Known rows, with every way that one mark hangs from another:
K[B[E] M]: [-7.235 -1.011 1.986 1.719 1.064 0.509 0.290 0.335 0.873 0.677 2.878 2.156 1.585 -0.938 -0.393 1.540 -5.471 3.897]
T[B]: [-1.453 -0.412 3.225 1.660 2.752 1.522 1.781 -2.025 0.518 0.307 0.177 1.875 2.458 -1.423 -1.449 0.850 -0.914 -0.743]
Y[K]: [-1.205 0.448 1.850 2.497 -0.661 1.859 2.603 -2.948 -0.380 -0.148 1.066 1.860 2.606 -0.173 0.976 1.604 -3.838 -1.903]
Y[K[M]]: [-2.873 -0.900 2.174 2.791 0.177 1.512 1.643 -1.963 -2.603 0.468 -0.119 2.127 2.960 -1.636 0.433 1.019 -6.304 -0.800]
H[E]: [-2.427 0.042 4.634 0.860 1.448 1.103 3.857 -2.407 2.450 -1.633 -0.679 1.560 0.508 1.762 0.068 1.068 -3.124 -0.734]
Y[K[B M[Q]]]: [-4.906 1.431 1.708 2.322 0.884 2.248 4.649 -2.128 -0.926 2.375 2.489 3.690 3.611 -3.029 -1.438 3.773 -2.068 1.469]
Z[Q[H[E]]]: [-0.306 2.321 5.106 -0.566 5.232 -0.058 6.950 -2.088 1.933 -1.063 -1.818 0.284 -0.281 3.387 1.688 3.969 -5.552 -0.514]
B[E K[M]]: [-4.857 -3.590 3.236 1.265 -1.266 -1.743 -0.622 0.303 0.530 0.544 -0.289 1.267 4.171 1.232 -0.403 -0.467 -3.643 1.342]
T[B[K]]: [-2.052 -1.923 3.208 1.155 0.160 -1.019 2.196 -1.707 0.512 0.116 -0.706 1.327 3.844 0.251 -2.058 -0.156 0.976 -1.927]
B[E K[M] Q[H]]: [-4.920 -1.945 4.119 1.915 1.538 -3.354 -2.188 2.428 -1.678 1.620 -0.732 1.376 4.476 2.292 0.354 -1.540 -4.392 2.738]
M[K Q]: [-0.191 1.245 6.753 0.487 1.621 2.559 3.147 -2.576 2.036 3.290 -0.191 2.646 2.548 -0.917 -2.797 1.261 1.683 -0.834]
Z[Q[H]]: [0.289 2.921 4.144 -0.051 4.780 0.563 5.217 -2.442 0.638 -0.052 -0.870 0.761 1.329 2.051 1.351 3.078 -4.437 -0.359]
B[K[M]]: [-3.831 -2.276 3.696 1.033 -0.975 -0.554 1.710 -1.441 -0.996 -0.083 -1.568 1.696 3.951 0.497 -1.370 -0.929 -2.274 -0.582]
Q[H]: [-1.048 1.392 4.488 1.577 2.803 0.145 3.324 -1.792 1.037 -0.115 0.272 1.761 1.896 1.509 1.895 1.461 -2.907 -0.643]
Z[Q]: [-0.396 1.957 3.295 -0.272 2.869 2.528 4.236 -3.264 0.884 -0.255 -0.928 1.036 1.469 0.872 -1.067 2.067 -3.625 -0.107]
K[B[E] M[Q[H]]]: [-5.858 0.991 3.670 1.620 3.752 -0.675 2.936 0.660 1.956 2.834 3.092 3.157 3.273 -0.462 0.316 4.274 -2.578 4.544]
Y[K[B M[Q[H[E]]]]]: [-5.011 1.775 3.454 1.944 2.981 -0.394 7.407 -0.843 0.175 1.331 1.494 2.998 1.668 -0.349 1.257 5.419 -3.946 0.982]
T[B[E K[M] Q]]: [-5.505 -3.813 2.997 2.073 1.651 -1.926 -3.788 2.297 -2.332 2.216 -0.921 1.462 5.065 -0.674 -3.094 -1.993 -2.383 2.623]
Y[K[B[E]]]: [-5.097 -0.025 0.006 2.848 -1.133 0.621 1.720 -0.617 1.472 0.296 4.825 1.609 1.457 0.022 1.625 3.064 -4.800 1.418]
M[K[B]]: [-3.863 1.263 4.434 0.548 0.428 1.776 3.021 -1.407 0.949 0.941 1.902 1.942 -0.851 -0.819 -1.952 0.526 -1.425 -0.342]

Rows:
[-2.486 3.172 6.086 0.501 3.315 0.578 5.732 -1.222 2.209 3.168 2.131 2.826 0.889 -0.515 -1.036 3.297 1.275 0.369] -> M[K[B] Q[H]]
[-6.827 0.964 2.283 1.786 2.507 2.244 0.252 -0.102 -2.864 0.808 0.819 3.117 1.778 -1.770 -2.686 -1.088 -3.732 3.729] -> K[B[Q] M]
[-4.112 -2.504 4.209 1.071 -0.495 -1.087 0.789 -0.562 1.750 2.772 0.006 2.358 6.425 0.606 -2.156 1.316 0.039 2.162] -> B[E K[M[Q]]]
[-4.009 -3.381 3.815 1.481 1.263 -1.691 0.309 0.215 1.138 3.398 -0.015 2.268 6.738 -1.036 -3.270 1.535 1.059 1.862] -> T[B[E K[M[Q]]]]
[-3.100 2.682 7.203 -0.078 3.732 -0.329 7.337 -0.873 3.413 2.027 1.084 2.381 -0.713 1.020 -0.708 3.986 0.289 0.140] -> M[K[B] Q[H[E]]]
[-4.890 2.618 2.351 2.287 2.668 -0.651 4.308 0.016 -1.158 -0.449 2.085 1.724 -0.323 1.583 1.945 2.088 -4.855 0.746] -> Y[K[B[Q[H[E]]]]]
[-4.678 2.200 6.326 0.448 4.013 -0.641 3.355 1.143 -0.083 0.969 0.380 1.412 -2.421 1.634 -0.504 0.306 -3.186 1.095] -> M[K[B[Q[H[E]]]]]
[-5.417 0.852 1.867 2.881 2.359 -0.773 3.338 0.458 0.261 3.210 3.837 3.012 3.696 -1.061 1.611 5.243 -4.188 3.030] -> Y[K[B[E] M[Q[H]]]]
[-3.856 -2.443 2.829 1.741 0.761 -1.744 -2.819 1.291 -0.015 1.676 0.343 1.255 4.563 0.845 -2.579 -1.795 -0.023 1.542] -> T[B[E K Q]]
[-6.126 1.879 3.184 1.774 4.389 0.073 1.256 0.851 -2.840 1.096 0.965 2.683 1.470 -0.676 -0.289 0.188 -4.458 3.561] -> K[B[Q[H]] M]
[-6.184 0.890 1.711 1.819 1.509 1.083 -1.198 0.632 0.838 1.136 3.524 2.172 1.653 0.545 -1.229 -0.154 -2.863 4.573] -> K[B[E Q]]
[-3.002 -1.077 4.754 0.689 -0.092 0.127 3.223 -2.014 0.401 2.078 -1.401 2.941 5.964 -0.209 -3.048 0.632 1.391 0.269] -> B[K[M[Q]]]
[-2.206 0.692 4.859 2.021 3.259 -0.435 5.945 -1.380 -0.137 1.652 -0.787 2.487 3.027 0.181 1.704 4.498 -4.433 -0.427] -> Y[K[M[Q[H[E]]]]]
[-6.780 1.617 4.028 1.316 4.847 -0.654 2.809 1.098 -1.611 -0.007 -0.035 2.276 -0.195 0.711 -0.104 0.735 -5.554 3.352] -> K[B[Q[H[E]]] M]
[-5.263 2.716 3.992 1.095 4.083 -0.386 3.711 0.233 0.429 -0.683 1.072 1.997 -0.699 2.329 0.289 1.045 -2.995 2.293] -> K[B[Q[H[E]]]]
[-4.921 -2.924 3.596 2.183 3.198 -3.973 -2.578 3.165 -2.396 2.433 -0.931 1.346 4.716 0.441 -0.841 -0.975 -3.405 2.482] -> T[B[E K[M] Q[H]]]
[-6.556 1.363 2.433 2.516 3.250 -0.713 3.110 0.981 -3.410 0.271 0.790 2.123 -0.009 0.162 1.362 1.809 -7.312 1.853] -> Y[K[B[Q[H[E]]] M]]
[-4.583 1.866 4.416 0.952 1.638 2.177 0.670 -0.295 -1.139 1.889 1.234 2.132 -0.352 -0.976 -3.141 -1.669 -1.195 1.387] -> M[K[B[Q]]]
[-6.456 1.041 0.617 2.903 0.945 1.816 0.551 -0.332 -4.382 1.190 1.808 2.787 2.009 -2.398 -1.269 -0.040 -5.380 2.272] -> Y[K[B[Q] M]]
[-4.881 -0.243 4.021 1.057 0.248 0.640 0.654 0.311 2.281 1.550 3.259 1.340 -0.432 -0.135 -0.892 1.137 -3.006 1.597] -> M[K[B[E]]]
[-2.545 0.808 6.405 0.759 4.792 -0.328 5.526 -1.336 1.337 1.318 -1.658 2.716 2.758 0.736 0.325 3.542 -2.596 1.031] -> K[M[Q[H[E]]]]
[-4.514 -1.121 5.609 0.912 2.348 -2.890 1.951 1.047 -1.936 0.010 -3.139 1.319 2.631 2.740 -0.292 -1.237 -3.602 0.623] -> B[K[M] Q[H[E]]]
[-4.387 -2.081 5.107 1.307 4.208 -3.613 1.221 1.754 -2.674 0.707 -3.093 1.621 2.750 1.159 -1.297 -0.597 -2.874 0.366] -> T[B[K[M] Q[H[E]]]]
[-2.801 -1.139 3.199 1.415 1.259 -0.512 -0.452 -0.480 -1.555 0.883 -0.996 1.638 4.323 0.139 -3.537 -2.373 1.348 -0.262] -> T[B[K Q]]
[-5.681 0.246 0.796 2.511 -0.242 1.624 3.067 -1.406 -2.283 0.277 2.320 2.616 1.593 -2.258 0.016 2.192 -5.955 0.630] -> Y[K[B M]]
